Each row was made from one path, in order. Every step used is in the known rows, and no mark comes twice. Write each row's path.
Known rows
gizu -> pezol -> lizel -> pumotu -> ranil -> mizi -> leze: 1.3; 0.5; 28.6; 14.0; -7.6; 10.2; -21.8; -0.6; 10.1; -5.4; 6.3; 12.6; -17.3; -1.2; 1.5; -26.7; 2.1; -2.2; -1.4; -2.8
mizi -> leze -> pumotu -> gizu -> pezol -> ranil: 6.6; -29.6; 10.2; -9.4; 6.1; -2.2; 26.9; 0.4; -5.7; -5.0; 1.7; 0.3; 23.0; 1.3; -1.2; -3.6; -6.4; 7.7; 1.6; 2.6
gunu -> pezol -> lizel -> fipin: -7.0; 40.2; -23.3; -22.1; -10.3; -23.6; -6.6; -5.3; -2.8; 20.8; -0.9; -4.2; -7.9; 4.3; 1.2; 15.9; 9.8; -25.0; 10.0; -0.9
fipin -> lizel -> pumotu -> ranil -> mizi -> leze: -3.7; 5.1; 20.4; 28.8; -8.7; 16.5; -26.4; -4.2; 10.2; -10.1; 12.0; 5.7; -26.1; -5.1; -6.6; -22.3; 2.9; -9.4; 2.4; 6.2
gizu -> pezol -> lizel: -0.3; 17.4; -4.5; -25.5; -9.7; -27.9; 4.0; 4.6; -0.8; 6.9; -8.5; 3.4; 13.4; -0.5; 2.7; 11.4; 1.4; -0.5; 17.8; -7.5
pumotu -> leze: 2.4; 14.3; -15.1; 1.9; 11.1; 1.8; -18.9; 1.4; -1.3; -2.6; 0.0; -0.7; -0.8; 4.9; -3.1; 9.6; 1.8; 12.9; 1.9; 13.1
fipin -> lizel -> pumotu -> gizu -> pezol -> ranil -> mizi: -5.8; -13.9; 10.8; 2.4; 2.8; 7.9; 14.1; 1.8; 1.2; -15.6; 20.5; 2.2; 6.6; -10.5; -2.6; 11.5; -4.7; -12.0; 14.3; -16.8
pezol -> ranil -> pumotu: -10.3; 2.0; -23.8; 2.9; -6.4; 0.8; 18.6; -8.4; -10.8; -6.1; -14.9; 12.2; -4.3; -1.0; -3.2; 2.8; 4.1; -2.2; -2.8; -9.7
mizi -> leze: 0.1; 11.0; -5.7; 15.6; -12.4; -3.3; -19.3; -9.7; 1.0; 5.2; -13.0; 6.3; 5.5; 3.9; -7.1; -20.6; -0.5; 5.8; 7.9; 18.5
pumotu -> leze -> mizi: 5.8; 20.5; -1.3; 2.1; 6.4; 5.5; -6.1; 3.8; -3.3; 3.5; 9.7; -1.1; -16.4; 3.5; -3.7; -11.9; -2.4; 17.8; -0.9; 11.9
mizi -> leze -> pumotu: 7.4; 0.4; 6.2; 9.3; -13.3; 9.4; -27.7; -1.6; -0.4; 3.8; -14.7; -3.4; 4.6; 7.4; -4.0; -23.1; -2.0; 8.4; -11.6; 23.3
pumotu -> ranil -> mizi: -18.1; -25.9; 3.1; 6.2; -5.1; 9.8; -3.2; -2.5; 5.4; -0.4; -5.9; 3.2; -9.2; -10.9; 0.4; 1.3; -2.5; -0.2; -8.3; -4.0
ranil -> mizi -> leze -> pumotu -> gizu -> pezol -> lizel: 17.9; -7.3; 30.7; 4.3; 0.6; -1.7; -4.7; 3.0; 5.4; 4.8; 0.1; 0.4; 4.7; 6.3; 5.5; -14.9; -1.0; -0.2; -9.6; -0.8
fipin -> lizel -> pumotu -> ranil -> mizi: -15.9; 0.3; 3.8; 14.6; -2.7; 15.7; -15.4; 3.8; 7.8; -12.0; 18.1; -2.3; -25.4; -12.6; -2.6; 10.0; 3.1; -11.4; 3.3; -8.3
pezol -> gunu: -10.7; 23.3; -33.5; -19.1; -5.2; -7.6; -10.9; 3.0; 5.5; 8.6; -32.0; -8.3; 6.9; -0.3; 6.2; 27.8; -0.1; -5.9; 2.5; -7.5
gunu -> pezol -> ranil -> mizi: -19.4; 8.7; -14.7; -19.1; -16.4; -0.1; 10.4; -5.5; 2.2; -1.9; -20.8; 7.8; 6.5; -7.7; -3.6; -3.8; -3.0; -18.6; -0.8; -5.9
pumotu -> ranil: -16.5; -14.3; -15.5; -4.2; 0.7; -5.9; 7.0; 1.5; -0.2; 1.8; -2.7; -4.6; -9.8; -7.5; -1.0; 15.0; 2.7; 7.0; -1.1; 4.6
pezol -> lizel: -7.2; 32.7; -19.6; -11.3; -16.4; -19.7; -6.4; -1.2; -1.5; 10.6; -10.0; 4.1; -1.9; 3.5; -2.4; 7.5; 6.1; -7.9; 15.7; -0.8
gunu -> pezol -> ranil -> mizi -> leze -> pumotu: 2.1; 3.2; 12.5; -3.5; -18.2; 15.5; -16.4; -2.9; 4.0; -1.0; -22.1; 2.3; 0.5; 3.9; -3.7; -34.2; -3.0; -7.7; -21.7; 15.8
fipin -> lizel -> pumotu: -7.3; 46.1; -25.3; 11.0; -4.7; -0.4; -25.2; 6.6; -0.2; -12.5; 26.9; -9.7; -13.3; -5.1; -9.0; 25.5; 8.4; -13.0; 29.6; -0.5
pumotu -> gizu -> pezol: 9.5; -26.9; -1.2; -0.1; 20.0; -12.2; 17.4; 3.8; -1.3; 1.8; 4.1; -11.7; 29.3; -2.7; 4.7; 18.8; -6.0; 16.1; 2.5; 0.6

Which path is each row?
-8.9; -21.9; -3.4; -6.2; 0.1; 5.3; -2.5; 7.1; -0.3; 0.7; -3.9; -10.9; -11.7; -3.3; 0.9; 7.3; 1.6; 9.7; -17.7; 10.1 | leze -> pumotu -> ranil
-3.4; -40.2; 16.4; -5.1; 1.1; 10.4; 17.1; 0.0; -0.9; -5.9; -2.1; 3.0; 19.0; -5.6; 1.8; 0.0; -10.3; 0.4; -6.2; -9.0 | leze -> pumotu -> gizu -> pezol -> ranil -> mizi
-5.5; -10.6; -12.3; -9.0; -1.2; -6.0; 27.8; -4.0; -10.0; -8.7; -13.4; 11.5; 7.9; -3.9; 0.7; 5.5; 0.5; 3.2; -1.0; -15.1 | gizu -> pezol -> ranil -> pumotu
4.4; -2.6; 0.3; -7.6; 7.1; -20.2; 5.3; -3.2; -5.7; 18.3; 19.2; -5.3; 6.0; 3.7; 5.4; 24.0; 3.6; -7.5; 15.2; -7.8 | pumotu -> gizu -> pezol -> lizel -> fipin
6.5; 10.3; -17.0; -11.1; 19.4; -1.4; -4.3; 12.7; 7.4; -0.1; -5.8; -16.7; 12.2; 0.7; 13.8; 34.8; -0.9; 1.2; -1.5; -16.0 | lizel -> pumotu -> gizu -> pezol -> gunu
-6.1; -16.2; 18.6; 22.1; -10.2; 12.3; -17.6; -9.3; 8.2; 0.1; -8.7; 10.4; -11.6; -3.1; -3.4; -29.3; -1.9; 1.7; -8.1; 9.9 | pumotu -> ranil -> mizi -> leze
4.3; -11.4; 20.8; 22.5; 0.1; 16.5; -6.1; -5.7; 3.3; -9.5; 10.5; 12.0; 4.0; 0.8; -2.4; -24.4; -3.8; -0.9; 4.1; -1.7 | lizel -> pumotu -> gizu -> pezol -> ranil -> mizi -> leze
8.7; 50.2; -0.6; 4.6; 4.8; 10.2; -20.9; 9.9; -2.0; -1.4; 27.0; 1.6; -33.2; 8.2; -2.2; -10.6; 5.5; 8.6; 5.3; 2.8 | pezol -> lizel -> pumotu -> leze -> mizi
10.2; 6.0; 10.1; -4.6; 11.1; 7.2; 16.9; 4.0; -7.4; -6.5; 8.6; 7.4; -16.6; 1.8; 0.1; -16.4; -2.3; 17.5; -9.4; -2.6 | gizu -> pezol -> ranil -> pumotu -> leze -> mizi
13.1; -17.0; 29.9; 5.0; 1.9; -1.2; -10.6; -4.6; -0.1; 15.2; 16.6; -1.1; -0.5; 7.2; 6.0; -5.0; 0.6; -8.9; -2.7; -2.6 | ranil -> mizi -> leze -> pumotu -> gizu -> pezol -> lizel -> fipin
13.2; -13.1; 12.2; 18.7; 7.3; 20.2; 0.9; -2.9; 4.0; 0.3; -4.4; -9.3; 0.6; 8.0; -0.9; -23.0; -1.4; -4.8; -30.9; 16.2 | gunu -> pezol -> ranil -> mizi -> leze -> pumotu -> gizu
-8.5; 18.3; -16.2; -9.0; -10.3; -18.8; -9.4; -7.9; -7.1; 20.6; 9.2; 1.1; -4.6; 4.3; -0.6; 20.0; 7.0; -14.9; 21.0; -3.6 | pezol -> lizel -> fipin
-2.7; -11.5; -11.9; -11.7; 12.0; -5.7; 28.2; 4.5; -7.7; -10.2; 17.1; -0.5; 19.6; -2.9; -0.3; 21.0; -2.4; 3.3; 18.0; -11.6 | lizel -> pumotu -> gizu -> pezol -> ranil
19.4; -40.3; 30.2; 12.8; 14.1; 8.6; -0.7; 3.3; 3.6; -1.3; 1.4; -8.7; 22.1; 1.3; 6.0; -10.9; -9.0; 14.9; -18.2; 7.0 | ranil -> mizi -> leze -> pumotu -> gizu -> pezol
-12.9; -12.7; -14.2; -33.6; -6.2; -20.6; 31.8; 0.3; -9.0; -4.7; -6.9; 6.4; 29.0; -7.6; -2.8; 15.9; -6.3; 3.8; 24.3; -9.0 | gizu -> pezol -> ranil
-1.8; -20.5; 10.9; 4.9; -3.1; 9.7; -11.7; 2.8; 2.5; 0.3; -4.9; -5.9; -16.2; 0.2; -1.0; -14.0; 1.7; 10.1; -20.4; 17.7 | mizi -> leze -> pumotu -> ranil
3.8; -25.1; 24.2; 15.9; -2.6; 8.6; 5.0; -10.1; 3.4; -3.7; -3.2; 12.0; 12.0; -0.4; -3.3; -26.9; -7.2; 1.5; 0.4; 2.7 | pumotu -> gizu -> pezol -> ranil -> mizi -> leze
4.3; -17.2; -14.8; 26.5; 17.1; 9.6; 26.3; -7.7; -7.5; -3.1; 3.2; -1.5; -3.4; 4.3; -0.4; 8.1; 4.2; 2.3; -14.6; -4.3 | pezol -> ranil -> pumotu -> gizu
15.4; -8.4; 5.5; -9.2; 14.1; 1.9; -5.3; 8.9; 9.4; 4.6; -21.4; -16.1; 15.5; 4.8; 13.0; 10.3; -5.0; 5.3; -17.6; -2.7 | mizi -> leze -> pumotu -> gizu -> pezol -> gunu
9.9; 19.9; 2.5; 13.3; 9.7; 13.8; -3.8; 1.5; -5.0; -1.2; 6.2; 2.6; -27.4; 5.2; -1.2; -18.7; 1.1; 17.4; -15.8; 6.2 | ranil -> pumotu -> leze -> mizi
-1.5; -4.6; -6.7; -9.7; 10.9; -9.1; 30.1; 5.5; -5.6; -15.0; 24.9; -4.8; 12.7; -6.4; -4.1; 25.6; -0.9; -5.1; 24.2; -10.9 | fipin -> lizel -> pumotu -> gizu -> pezol -> ranil
-5.4; 58.1; -28.4; -27.0; -16.9; -25.1; -3.1; 1.8; 3.9; 11.6; -22.6; -2.4; -5.8; 3.8; -0.4; 3.3; 9.8; -20.2; 2.2; 2.7 | gunu -> pezol -> lizel
12.3; 3.1; 3.3; 0.3; 9.0; -14.8; 13.5; 2.5; -0.9; 4.2; 0.0; -0.2; 2.8; 4.3; 6.8; 7.5; 4.9; 1.3; -3.2; -10.8 | ranil -> pumotu -> gizu -> pezol -> lizel
